What can hang from each mark:
V: K P S
C: S
P: V
B: K
R: S
L: K
K: B L V X
S: C R
X: K

Known rows, with every way that one mark hangs from another:
C(S(R)): [  4   0   4   7   0   2   4   3   2   4   4  15   1  -1   3  -5 -20  -1
   9   8  -3  11  -4  10]
P(V(K(L) S(C R))): [  8   8   6   1  -8   6   4  19   1  -1   6  24  13  -7  13  -7 -17   3
  -2  11  26   9 -19   0]
P(V(S(R))): [ -1   4   9   1  -8   7   3   7   1  -1   8  20   5   3  12  -2 -16   4
  10  12   2   8 -16  10]
X(K): [ -1   4  -2   2   5   4   4   8   3  -2   2   2  -5  -1   0  -2 -12   2
   6   1  12  11 -10  -1]
P(V(K)): [  0   4   7   1  -2   2   0   8  -2  -6   6  12   5   2   3   5  -3   6
   6  10  24  -1 -12   2]
L(K(V(S))): [ -4   8  -1   1  11  -1  -3  25   3   1   6   6   1   9  -2  15 -14  10
   0   6   6   1  -5  -6]
V(K(B) P S(C)): [  9   7   3  -1  -7   3  -2  24   3   1  16  22  18  -9  -3  -6 -10   5
  -3  -1  19   4  -6  -9]
L(K(B V X)): [ -3   6  -6   8  13  -5 -26  25  -6   5   3   6  -5  12 -15  10 -12   4
   1   0  27  -6  -3 -15]
P(V(S)): [ -4   6   7  -1 -10   5   5  12   3  -4   6  11   5   5  16   7  -7   8
   4   9   8   1 -12  10]
X(K(B V)): [ -3   3  -6   6   7   1 -14  22   1   1   6  11   2   0  -8   0  -7   1
   5  -1  11  11  -6 -19]
L(K(V(P))): [-2  4 -3  2  7 -6  1 22  3 -2 10 13 -2  5 -9 10 -6 12  6  3  9 -3  1 -9]
L(K(B V(P S))): [  0   7  -5   3   2  -3 -11  30   2   2  17  20   9   4 -10   9 -10  11
   3   0  10  -3   2 -18]
B(K(X)): [  3   3   0   1   4   0 -11   7  -2   3  -1  -2 -13   8   0   9 -13   3
  14   1  19  -1 -16  -6]
P(V): [ -7   2   8   2  -9   1   4   6   2  -5   4   8   0   5  11   5  -2   7
   9   8  16  -1 -11  10]
X(K(V(S(R)))): [  4   6  -3   2  10   6  -1  22   3   2   7  19   1   0  -1  -5 -23   1
   5   6  -8  21 -13 -13]
X(K(L V(P S))): [  6   7 -13   3   1   0   8  34   8  -2  10  19   5  -8   2  -1 -12  10
  -4  -5   2  12  -5 -29]
B(K(L V(P S) X)): [ 10   7 -10   1   0  -5  -8  31   2   2   9  15  -3   1   1  12 -12  11
   2  -5   8   0 -10 -35]
B(K(L V(S(C)) X)): [  7   7  -4   0   1  -2 -10  33   2   6  -2   2  -3   2  10  10 -12   6
  -3   1  21   6 -16 -20]
V(K P): [  5   5   2   1   0   0   7  12   1  -6  14  17   5  -5  -8  -1  -7   8
   6  -1  10   0  -6 -10]
R(S): [ -3   2   1   3  -3   1  16   4   7  -2   8  -7  -6  -2  -1   5 -11   5
   9   5  12   5  -9   3]
L(K(B V(S(R)) X)): [  3   8  -4   7  13   1 -28  28  -6   8   7  20   0  11 -14   3 -27   1
   3   3  13   2  -8 -15]

Rows:
[  2   4  -7   5   6  -6 -16  23  -2   2  -2   2 -11   4   0  14  -9   7
   7  -2  20   1 -12 -30]  B(K(L V X))
[  4   8   1   8  -7   6 -14  16  -4   0  12  29  15  -5   1  -3 -18   3
   4   5  24   5 -15 -18]  P(V(K(B L) S(R)))
[ 3  5  3 -3 -5 -1 11 32  8 -2 11 16 10 -3  9 -2 -3  9 -4  3 -2  7 -5 -3]  K(V(P S(C)))
[  4   7  -6  11   3  -1 -21  19  -6   0   3   8   2  -4 -10   1 -13   2
  -4 -10  32  -4  -9 -28]  V(K(B L X))
[  8   5  -7   4   3   5  -8  27   2   4  18  34  10  -5  -9 -11 -20   2
   7   0  -5  17  -6 -23]  X(K(B V(P S(R))))
[  9  10   1   1  -6   2  -2  29  -2   0   1  13   9   0  13   1 -11   4
 -15   5  39  -1 -17  -3]  P(V(K(L X) S(C)))
[  4   7 -15   7  -2   0  -6  35   5   1  14  22  10  -8  -4   0 -11   8
  -3  -9   8  10  -3 -38]  X(K(B L V(P S)))
[  1   7  -4  -1   5  -3   2  28   4   0  14  17   4   5  -6  11 -11  13
   1   4   2  -2  -1  -9]  L(K(V(P S)))
[  3   5  -4   5   1  -2 -12  10  -1   2  -3  -3 -11   2   2  11 -13   6
  10  -4  26  -1 -15 -19]  B(K(L X))
[  2   2  -6   2  -3  -6  -1  21   5  -2   9  12  -2  -4   0  13  -2  13
  14  -3  10   3  -6 -31]  B(K(L V(P)))
[  4   7  -2   6   0  -2  -7  18  -5  -4   2  11   0   2   3   5  -8   6
  -4   1  38  -7 -13 -13]  P(V(K(L X)))
[  9   9   2   2   2   4 -16  26  -3   5   5  11  10   0  -3  -4 -16  -1
  -9  -1  28   2 -13  -7]  V(K(B X) S(C))
[ -3   4  -8  13   3  -5 -22  30  -3   0   1   7  -1   1  -5   5  -7   5
  -3  -9  21  -3  -6 -32]  K(B L V X)
[  5   8  -8   4   7  -4 -18  34  -2   5  13  20   4   9 -13   7 -14   8
  -3  -3  17  -7  -1 -20]  L(K(B V(P S) X))
[  2   3 -10  12  -3  -7 -15  33  -1  -1   9  16   2  -2  -8   1  -4   8
  -2 -12  18  -5  -2 -35]  K(B L V(P) X)
[  7   3  -9   4   2  -8  -9  26   0   1   6  11  -8   1  -3  10  -7  10
   8  -6  16  -1  -9 -34]  B(K(L V(P) X))
[  4   5  -5   5  -1  -2 -15  35  -1   2  14  21   6   4  -6   0 -10   6
  -4  -6   4  -2  -3 -23]  K(B V(P S) X)
[  9   6  -8  10  -1  -3 -15  22  -4  -1  11  18   6  -7 -14  -3 -11   5
  -2 -13  30  -7  -5 -33]  V(K(B L X) P)
[ -3   3  -2   9   6  -3 -22  25  -4   2   4   8  -2   7  -7   3  -6   2
   0  -4  13  -2  -7 -18]  K(B V X)
